Each row comes from the steps of one walk. Every step used is in the known rows, and no mark comes twice. Write the walk behind each row, first mark first.
(in the rows, 128 means zero)
Known rows
meda > gopi > selez: [112 140 108 106 172 131 123 115 127  59 123  93 143 137 130 135 115 122
 124 118 158 141 121  96 134 152 133 117 146 125  92 106 136  93 109 122
 111 142 117 126 128  91 128 166 133 129 133 146]
kuzemul > divuvo: [142 126 159 148 104 127 123 149 129 140 140 135 122 137 117 138 131 120
 143 120 123 127 144 130 107 148 117 113 125 141 136 137 140 154 145 132
 120 119 108 131 126 142 142 118 125 120 121 132]
gedem > deku: [144 163 136  89 126 132 129 107 131 147 117 171 126 128 137 123 125 131
 131 129 121 127 138 116 163 128 115 103  95 141 133 132 123 143 114 126
 120 133 138 138 124 100 127 119 121 143 126 125]
zade > meda > gopi > selez: [107 150 123 117 177 131 128 118 129  45 109  86 141 132 136 133 117 122
 123 116 158 145 128  86 126 143 128 126 148 123  87  89 130  82 114 133
 111 126 130 118 123  81 141 182 130 129 136 154]
selez > gopi > meda: [122 153 116 109 203 128 138 125 126  69 138  35 125 131 123 153 122 119
 120 117 140 146 139 105 142 129 109 124 139 130  90 131 132  96 115 141
 111 124  98 137 131 103 121 165 102 124 129 147]
ratib > gopi > meda > zade: [118 158 113 142 183 131 132  88 128  42 141  29 128 130 127 149 112 123
 115 105 158 133 121 112 151 135 118  98 138 129  89  93 126  96 124 126
  85 136 121 140 134  90 125 174 107 135 123 145]
gopi > meda > zade: [118 143 141 113 163 126 139 107 127  57 122  64 125 127 137 141 131 122
 124 117 153 136 125  96 137 119 118 124 139 133  90 103 128  93 115 134
 105 124 136 130 133  91 122 162 119 128 129 145]
kuzemul > rero > fisut > sidi: [140  60 142 128 155 122 123 123 140 120 124 179 105 136 145 123 119 102
 149 122 137 126 103 101 137 127 138 123 145 140 180 132 118 113 132 131
  97  97 147 113 129 154 117 133 114 115 139 123]
divuvo > tane: [124 157 149 107 162 121 120 125 128 119 136 101 113 139 130 138 121 137
 127 124 115 130 145 129 140 121 145 124 133 130 130 132 133 122 138 136
 105 139 124 130 132 124 126 141 124 133 125 152]
selez > gopi > meda > zade: [116 156 123 106 207 128 143 118 129  48 133  27 122 131 126 159 123 116
 121 115 147 147 137  97 141 129 107 121 143 131  81 123 133  85 111 139
 108 122 105 137 131  92 120 178  99 125 129 153]
delig > vosi > tane: [129 150 126  84 138 113 126 129 122 112 137  96 141 133 120 106 117 156
 118 111 127 142 148 148 105 100 105 100 126 121 111 140 132 127 128 118
 115  95 144  93 149 129 107 109 116 119 129 130]
fisut > rero > kuzemul: [121 117 140 123 108 123 140 112 139 120 118 172 123 124 131 151 140 122
 137 119 127 143 105 100 137 129 147 149 151 135 167 110 129 114 131 120
 110  72 128 106 144 151 111 106 100 121 132 131]
fisut > rero > kuzemul > rinu > kapu: [125  94 146 103 130 124 138 108 142 131 132 159 131 127 131 160 143 117
 143 119 138 133 117 100 132 137 143 187 147 133 181 110 132 114 126 121
 110  85  97 108 132 145 117  95 101 114 131 125]
sidi > fisut > rero: [121 107 174 144  96 126 113 115 147 109 114 182 130 137 135 150 152 110
 137 117 127 144 105 121 154 114 145  88 145 126 168 114 119  98 128 125
 117  85 158 110 143 157 103 140 113 110 134 118]
selez > gopi: [123 145 113 117 185 129 134 133 130  97 137  72 124 132 120 151 121 120
 124 123 130 141 138 120 135 135 114 125 136 127 107 140 133 109 120 135
 125 123 101 137 127 117 124 153 106 125 129 141]
sidi > fisut > rero > kuzemul > gedem > deku: [129 118 183 135 100 132 115 105 146 123 114 217 124 136 139 152 151 108
 143 117 123 146 104 101 173 122 140  96 137 133 187 111 121 107 129 121
 103  81 145 108 148 154 112 123  93 112 132 114]
delig > vosi: [128 149 137 106 130 118 129 127 122 123 131 131 133 127 123 113 124 146
 119 116 128 137 139 135 111 106 113 113 129 116 115 137 134 134 124 120
 116 111 144 111 143 126 114 107 131 121 130 129]
ratib > tane > bufesuf: [118 177 134 122 146 127 131 129 132  82 132 120 132 127 114 125 111 140
 113 103 134 131 142 147 125 113 127 128 140 126 108 142 127 138 120 143
 118 137 118 117 121 123 120 150 118 137 105 138]
delig > vosi > tane > divuvo: [128 158 138  60 132 109 124 121 120 111 139  97 135 128 119 104 123 163
 115  97 125 145 150 152 104 110 105 109 133 123 115 144 139 128 135 117
 108  90 129  89 147 134 105 110 114 119 128 142]
sidi > fisut > rero > kuzemul: [119 104 175 146  89 126 120 118 146 114 116 189 126 132 138 155 152 109
 141 116 123 148  96 112 164 117 151 101 152 126 181 108 124  96 131 124
 105  74 153 103 149 161 104 131  98 109 135 119]
deku > gedem > kuzemul > rinu: [151 127 161  82 143 140 142  89 117 160 132 144 120 122 118 128 126 118
 133 135 129 120  91 117 132 128 111 157 110 142 152 129 133 170 101 128
 123 115 116 154 109  99 129  98 112 145 134 114]
divuvo > kuzemul: [116 131 155 123 165 133 148 133 120  97 137 129 133 125 129 143 150 147
 145 117 112 120 160 126 170 137 141 152 141 136 129 126 140 129 129 134
 116 153 122 128 125 109 127 131 136 124 123 128]
tane > divuvo > kuzemul > gedem > deku: [127 164 181  70 158 129 132 100 118 116 136 164 115 121 128 129 153 154
 136  94 117 125 164 120 165 160 125 158 133 147 142 138 149 147 142 125
 103 142  81 126 124 120 134 120 122 127 120 147]
gedem > kuzemul > rero > fisut > sidi: [141  96 128 123 143 129 132  94 137 150 125 171 104 124 137 125 118 107
 151 125 125 126  87  95 153 122 127 129 147 138 173 125 126 147 124 134
 102  85 131 111 115 133 110 111 101 124 147 130]
kuzemul > rinu > kapu: [137  81 140  91 172 127 123 117 136 152 158 102 145 134 128 146 135 119
 140 129 151 107 155 127 118 143 118 205 119 126 155 128 133 127 117 129
 128 152  62 132 103 115 139 106 130 112 128 116]
divuvo > kuzemul > gedem > deku: [132 154 171 109 187 142 139 113 119 111 135 177 128 132 131 139 148 145
 148 116 115 116 174 107 181 145 122 147 117 148 139 132 134 149 128 127
 114 168 102 135 126 104 142 116 127 128 118 119]
rinu > kuzemul > gedem > deku: [141 142 142 136 156 139 118 105 141 139 138 195 137 133 141 131 148 125
 142 121 131 120 136  99 151 145 118 127 102 142 135 137 121 159 113 125
 127 155  98 107 115 123 148  92 106 122 116 111]
zade > meda: [118 141 136 132 148 129 131 128 131  93 112 109 131 126 134 129 126 126
 126 124 137 136 133 109 123 126 125 135 135 125 112 106 124 106 128 137
 122 116 137 120 123 107 141 155 127 128 132 141]
sidi > fisut > rero > kuzemul > divuvo: [123 104 185 153  82 126 118 125 147 119 120 193 123 135 134 159 153 107
 146 114 120 147 102 113 156 124 147  96 151 131 183 111 128 105 137 126
 102  70 147 104 148 165 108 127  97 106 133 120]
zade > meda > gopi: [110 141 129 121 165 130 131 124 132  66 109 100 132 129 135 130 119 120
 125 117 151 141 135  96 122 138 124 120 146 120 102  99 127  89 117 132
 118 119 140 120 121  88 141 177 131 128 137 150]
deku > gedem > kuzemul: [146 144 149  96 117 139 144  92 118 152 121 152 113 120 118 123 122 119
 129 132 123 126  85 121 134 123 116 123 114 144 143 130 132 166 100 129
 125 112 138 148 115 105 123 103 111 150 133 119]
divuvo > tane > vosi: [128 156 150  85 147 114 129 120 122 103 133 116 107 134 128 132 121 147
 125 109 111 132 156 126 139 130 141 135 135 125 118 128 142 120 145 144
  92 123 125 128 141 132 119 132 114 135 118 158]
fisut > rero > kuzemul > divuvo > tane: [126 125 163 125 108 121 136 123 139 123 126 165 114 133 126 159 138 121
 144 113 120 143 118 103 130 137 148 141 152 141 172 116 137 125 143 125
  98  73 117 108 145 158 118 105  97 119 128 141]
bufesuf > tane > ratib: [114 151 122  92 123 133 116 131 118  92 133  84 126 128 119 131 123 154
 124 109 131 133 126 128 115 130 121 124 130 128 112 110 134 127 128 127
  99 122  85 108 120 121 104 126 105 133 126 137]
bufesuf > tane > divuvo > kuzemul > rinu: [117 138 156  54 140 128 124 126 119  83 148 103 116 119 121 146 148 163
 125  90 120 125 150 137 140 142 123 165 141 136 134 123 148 130 128 127
 108 149  53 104 112 119 110 120 115 122 125 138]
rero > fisut > sidi: [129 113 152 140 106 121 124 122 144 120 116 141 104 135 138 135 134  98
 149 116 130 134  91 115 141 110 147 115 149 139 173 123 129 117 129 137
 108  72 174  96 139 146 110 120 110 121 137 132]
fisut > rero > kuzemul > gedem: [127 120 148 126 123 128 134 106 136 122 121 191 121 130 129 149 140 119
 139 119 131 141 111  91 132 135 139 154 145 138 172 113 127 123 134 116
 111  82 111 110 146 158 123  98  97 119 129 125]
rero > fisut: [131 120 131 137 128 125 126 130 136 126 126 133 110 133 136 127 124 108
 145 122 125 126 100 124 150 114 139 122 140 131 159 121 129 121 129 130
 105 108 152 111 137 135 121 125 117 124 129 124]
megore > kuzemul: [127 104 131 130 157 130 150 111 127 157 138 151 129 125 125 127 125 134
 150 127 129 125 139 111 165 141 133 145 144 120 140 144 135 149 123 128
 117 123 115 137 111 110 135 124 113 118 121 138]
deku > gedem: [142 135 156 100 118 135 139 113 118 134 122 147 119 127 120 123 124 121
 123 131 129 126 101 131 122 127 121 120 109 143 137 134 128 145 106 127
 127 125 146 153 124 114 129 118 124 146 125 115]
ratib > gopi > selez: [120 157  96 145 179 132 120  95 125  62 145  54 143 136 122 147 107 130
 115 112 151 134 114 120 152 148 130 113 132 131  94  98 131 110 129 124
  89 149 103 135 133 106 129 157 114 136 120 137]
vosi > delig: [130 132 124  93 143 123 128 125 128 132 135 125 134 133 133 104 127 146
 122 119 127 142 144 131 116 113 112 138 131 123 113 133 136 128 131 123
 126 114 135 102 144 124 111 122 115 124 129 121]
ratib > tane > divuvo: [119 179 153 100 137 125 130 117 130 107 136 116 124 120 124 121 116 143
 111  98 127 134 139 153 129 122 127 138 146 134 121 142 132 138 122 134
 119 135  91 123 114 125 122 149 126 131 108 144]
rero > kuzemul: [124 123 130 133 113 129 139 133 127 136 133 144 119 118 133 137 127 127
 136 126 120 134 109 110 147 133 141 159 140 129 153 115 137 124 134 127
 103 102 119 113 138 134 131 111  98 125 131 129]
meda > zade: [116 132 142 121 139 128 137 112 135  87 118 113 122 129 134 138 129 122
 129 126 143 131 123 113 124 127 125 122 137 130 109 109 130 104 120 124
 123 125 141 131 128 105 125 154 122 132 129 139]

Which walk is each row?
[133 123 151 149  97 129 137 148 128 145 140 148 114 126 125 145 130 121
 146 120 116 133 120 111 132 148 132 147 139 137 159 121 145 142 146 129
  97  96 106 114 137 144 141 104  95 120 126 132]	rero > kuzemul > divuvo
[127 157 125  76 140 110 125 129 122  94 136 101 141 134 113 107 120 160
 116 102 130 143 152 148 103 103 105 101 129 119 106 144 136 128 133 124
 106  91 149  85 153 132 104 110 107 123 126 138]	delig > vosi > tane > bufesuf
[135 131 129  74 115 115 138 119 120 108 128 146 124 123 129 102 127 155
 121 100 122 141 156 126 119 128 111 149 133 117  99 126 147 125 140 135
 109  96 135 108 151 138 106 113 105 128 119 132]	tane > vosi > delig
[125  87 155 123 194 131 146 133 125  94 138 159 119 130 139 136 138 133
 157 115 115 114 147 112 182 139 143 151 149 141 159 129 133 120 133 133
  94 148 124 125 125 121 125 137 130 116 127 120]	divuvo > kuzemul > rero > fisut
[113 151 148  64 122 127 126 129 120  77 141 108 111 118 121 142 147 164
 122  88 116 130 146 140 143 138 127 141 142 138 128 124 147 128 128 129
 109 146  69 100 116 123 107 125 115 125 124 141]	bufesuf > tane > divuvo > kuzemul
[151 117 149  93 138 138 144  92 119 151 124 172 110 122 123 119 115 117
 132 133 126 122  84 112 134 128 115 125 115 147 153 134 126 163 102 128
 117 114 130 152 111 111 123 108 111 146 134 115]	deku > gedem > kuzemul > rero
[128 142 164 136 119 126 132 144 123 140 145 124 111 132 124 145 124 131
 149 117 112 135 129 107 135 150 141 147 143 138 155 118 149 141 156 133
  74  91 101 116 140 140 136 111  88 125 125 152]	rero > kuzemul > divuvo > tane > ratib
[138 147 173 134 128 122 118 147 129 135 145 116 112 146 118 145 126 127
 143 118 113 128 157 131 116 145 128 108 129 141 138 140 143 151 152 137
 104 127 106 131 129 140 139 126 122 123 119 150]	kuzemul > divuvo > tane
[136 154 172 126 130 119 117 147 129 117 145 120 111 146 111 145 128 132
 141 109 117 129 161 130 113 147 129 110 130 139 131 143 147 153 157 142
  96 122 113 123 133 143 136 128 113 127 116 158]	kuzemul > divuvo > tane > bufesuf
[135 137 159 133 133 120 123 134 140 124 151 146 128 137 133 137 147 137
 145 103 115 129 153 120 125 146 129 126 128 135 121 139 145 153 137 141
 107 127 104  92 125 139 131 100 100 113 112 135]	rinu > kuzemul > divuvo > tane > vosi > delig
[131 140 158 151 137 123 120 138 142 119 151 142 128 138 126 148 149 130
 147 107 120 124 145 120 129 149 137 118 128 138 129 142 140 155 137 143
 107 136 107  96 118 138 138 106 103 117 113 141]	rinu > kuzemul > divuvo > tane > bufesuf
[122 115 183  80 154 119 135 111 126 101 134 157 105 120 135 131 151 141
 145  89 120 128 140 118 161 153 145 159 160 146 163 136 148 125 146 133
  91 111 107 111 124 139 116 133 120 118 131 152]	tane > divuvo > kuzemul > rero > fisut > sidi
[140 156 150 127 125 129 128 112 129 160 140 125 108 131 119 141 124 124
 147 122 108 128 125 116 135 133 121 119 135 139 143 129 143 173 138 138
 108 107 102 125 116 124 127 106 107 130 133 148]	gedem > kuzemul > divuvo > tane
[123 114 192 146  94 124 115 124 147 115 123 182 118 139 134 162 150 110
 146 112 116 147 108 113 161 122 152  95 153 131 185 113 129 103 141 128
  95  75 146 103 150 164 108 132  96 107 132 129]	sidi > fisut > rero > kuzemul > divuvo > tane
[113 167 112 101 147 134 117 116 116  61 142  40 127 128 117 138 115 153
 118  98 142 134 126 123 127 134 117 110 133 128  97  96 132 116 128 127
  80 126  77 114 124 109 103 142  96 135 123 143]	bufesuf > tane > ratib > gopi > meda
[125 116 154  65 152 114 128 118 128  91 140 100 122 132 130 123 136 146
 140  92 120 136 144 139 141 135 129 130 149 150 152 139 138 114 146 130
  97  88 118  87 136 142 107 134 100 118 128 147]	vosi > tane > divuvo > kuzemul > rero > fisut > sidi
[147 162 173  97 124 137 138  99 115 156 130 134 109 130 112 128 118 124
 139 125 118 127  99 118 126 135 117 115 115 150 142 130 141 178 117 133
 101 101 124 151 116 109 126 103 103 150 127 136]	deku > gedem > kuzemul > divuvo > tane > ratib
[116 171 119 131 179 133 125  96 114  82 138  30 141 131 121 126 109 140
 127 109 152 134 127 110 137 150 124 116 135 126  90  96 132 117 142 127
  64 105 110 141 136 102 118 155 101 138 123 156]	tane > ratib > gopi > meda
[123 142 118  91 150 123 121 125 120 110 136  55 147 138 121 111 114 150
 132 117 132 138 140 140 112 129 117 114 128 134 112 124 130 121 144 125
 101  86 119 108 139 127 113 135  98 131 124 144]	vosi > tane > ratib
[117 168 174  88 173 128 137 118 125  97 147 111 131 119 124 132 130 152
 122  94 123 125 159 148 148 130 129 173 150 136 128 142 140 141 123 136
 112 150  71 128 109 112 126 147 131 125 107 141]	ratib > tane > divuvo > kuzemul > rinu
[121 142 143  61 149 117 130 121 121  95 144  80 133 129 123 123 137 160
 130  96 116 136 158 151 138 137 122 133 140 144 128 137 142 122 145 127
 111 111 103  98 134 130 116 134 108 123 122 147]	vosi > tane > divuvo > kuzemul
[117 156 177  99 157 124 137 116 133  87 136 138 114 122 132 128 126 139
 129  87 123 130 141 140 152 124 140 146 163 144 146 143 134 132 124 140
 102 125 102 114 114 129 115 150 123 124 112 143]	ratib > tane > divuvo > kuzemul > rero > fisut > sidi
[129 159 149  70 153 112 128 120 122 106 136 113 110 136 130 120 120 155
 122 104 111 140 165 127 133 122 133 140 136 122 110 132 146 119 147 141
  92 116 130 117 149 130 110 130 108 133 119 155]	divuvo > tane > vosi > delig
[127 161 153  62 155 114 126 117 116 102 144 111 134 131 118 109 131 167
 121  94 123 141 165 144 116 116 104 120 134 129 119 145 142 135 138 116
 104 104 116  91 147 131 112 105 113 116 124 138]	delig > vosi > tane > divuvo > kuzemul > gedem
[122  87 178 131 103 126 118 112 151 123 127 180 132 135 138 163 155 105
 146 116 132 139 107 112 161 124 147 129 149 125 192 108 126  95 126 125
 106  83 128 103 138 155 108 122  99 102 135 115]	sidi > fisut > rero > kuzemul > rinu > kapu
[142 142 139 138 109 133 131 112 130 164 136 140 116 125 118 136 127 120
 147 124 115 127 116 115 130 137 112 121 133 138 142 127 141 176 133 134
 119 101 105 123 114 125 128  99 109 127 134 136]	gedem > kuzemul > divuvo
[116 149 172  79 144 122 138 114 119 105 138 130 118 116 127 132 155 156
 133  94 115 128 154 133 157 154 139 162 149 139 135 134 153 133 143 130
 107 131  94 121 123 124 123 131 129 125 124 153]	tane > divuvo > kuzemul
[127 170 135  94 135 122 140 123 127  93 133 127 130 123 126 107 107 152
 110  96 125 139 156 146 121 109 114 140 140 122  97 135 134 133 121 141
 116 122 115 115 132 126 111 137 115 131 102 129]	ratib > tane > vosi > delig
[123 106 170 103 205 135 144 130 118 108 151 118 142 128 128 150 155 145
 150 120 119 111 170 120 168 145 133 201 136 133 143 127 143 134 129 132
 114 159  90 136 118  99 135 123 135 117 126 121]	divuvo > kuzemul > rinu
[128 133 158  61 147 107 128 119 125  96 137 117 125 131 126 110 130 155
 131  89 123 142 146 139 122 110 116 112 147 133 140 144 140 122 137 123
  91  75 142  78 148 140  97 111 109 112 133 142]	delig > vosi > tane > divuvo > kuzemul > rero > fisut > sidi
[131  99 146 113 150 132 136 129 124 147 147 134 128 121 132 144 132 125
 142 129 128 125 119 103 145 141 133 208 135 126 167 115 140 129 134 124
  99 108  88 122 130 126 139 103  97 119 132 123]	rero > kuzemul > rinu
[127 140 146  56 159 110 130 122 118 100 143 112 134 129 123 106 126 167
 123  94 122 139 161 145 119 117 108 118 139 129 123 146 140 126 137 118
  98 101 123  92 144 132 105 114 116 115 128 140]	delig > vosi > tane > divuvo > kuzemul > rero
[153 156 170  77 115 131 143  99 117 150 131 152 105 128 114 121 120 130
 133 116 113 132 110 122 123 129 109 121 115 147 136 135 146 176 117 136
 107  98 131 140 125 113 120  96  99 147 125 129]	deku > gedem > kuzemul > divuvo > tane > vosi > delig
[119 149 134  66 103 125 116 125 124  92 137 110 109 120 121 135 136 155
 114  93 124 134 129 141 121 134 121 130 136 134 127 123 141 127 127 126
 115 133  71 101 117 134 107 122 112 127 125 142]	bufesuf > tane > divuvo
[117 125 159  66 126 124 124 124 127  74 136 129  99 121 128 142 146 150
 133  83 120 131 132 128 145 135 134 138 153 144 152 125 143 120 130 132
  96 123  84  88 117 136  99 124 108 120 130 141]	bufesuf > tane > divuvo > kuzemul > rero > fisut > sidi
[131 135 161 137 114 125 133 146 128 141 145 135 107 131 125 150 126 126
 146 118 109 133 129 112 137 145 140 145 141 139 161 122 147 140 151 133
  85 103 104 115 139 142 139 109  93 122 125 145]	rero > kuzemul > divuvo > tane
[117 158 112  97 178 124 124 104 120  63 142   4 147 139 121 122 107 147
 126 105 148 141 137 129 123 134 111 100 134 135  90 104 129 103 141 124
  79  90 118 113 142 106 111 160  86 135 122 153]	vosi > tane > ratib > gopi > meda > zade
[126 120 144  62 164 116 129 121 125  93 145  96 124 131 128 119 131 151
 138  94 117 133 149 144 145 136 125 133 146 146 146 138 139 117 146 127
  97 106 107  95 135 136 113 136 103 119 125 143]	vosi > tane > divuvo > kuzemul > rero > fisut
[116 182 141 113 190 125 118 106 120 101 144  49 122 143 123 135 107 147
 128 114 127 132 144 123 143 139 145 116 136 127 113 114 137 122 151 132
  66 123 113 138 135 115 120 153 107 141 122 169]	divuvo > tane > ratib > gopi
[124 105 180 148  99 130 115 111 145 116 118 203 125 136 136 154 152 107
 142 117 126 146 101 105 160 121 144 105 148 129 184 110 122 101 133 122
 105  81 142 104 149 164 112 126  96 107 133 115]	sidi > fisut > rero > kuzemul > gedem
[133 127 141 139 135 136 130 122 124 139 136 171 116 126 130 137 128 123
 138 125 126 130 118  97 141 141 128 165 133 135 161 118 133 136 139 120
 104 115  95 116 140 142 147 100  92 123 126 122]	rero > kuzemul > gedem
[121 127 178  59 165 122 136 109 123 117 152 119 125 119 127 141 158 151
 140  94 126 118 168 133 152 161 133 200 144 138 148 133 155 132 139 130
 106 145  62 122 111 118 129 121 129 117 124 147]	tane > divuvo > kuzemul > rinu > kapu
[136  56 143 130 175 126 147 108 135 152 135 187 112 131 136 123 119 115
 165 122 135 123 121  93 171 140 139 141 156 129 176 146 128 139 126 130
  95 101 127 126 111 128 127 126 103 109 130 135]	megore > kuzemul > rero > fisut > sidi
[121 131 181  65 170 124 135 112 117 113 147 124 125 118 127 137 158 154
 138  96 121 122 161 129 156 160 133 195 146 137 144 134 155 136 144 128
 103 136  72 127 118 118 129 126 128 120 125 149]	tane > divuvo > kuzemul > rinu
[133  73 138 151 153 125 123 121 150 121 137 185 124 131 150 132 142 109
 153 117 134 121 103  99 147 135 143 128 138 139 162 134 120 128 118 135
 109 118 129  89 115 145 124 111 105 108 129 117]	rinu > kuzemul > rero > fisut > sidi
[124 158 108 145 176 131 128  95 125  63 146  38 130 129 124 144 111 125
 115 105 149 132 124 119 153 136 120 101 133 128  98 103 125 108 128 128
  88 138 116 139 135 102 125 161 111 133 122 139]	ratib > gopi > meda
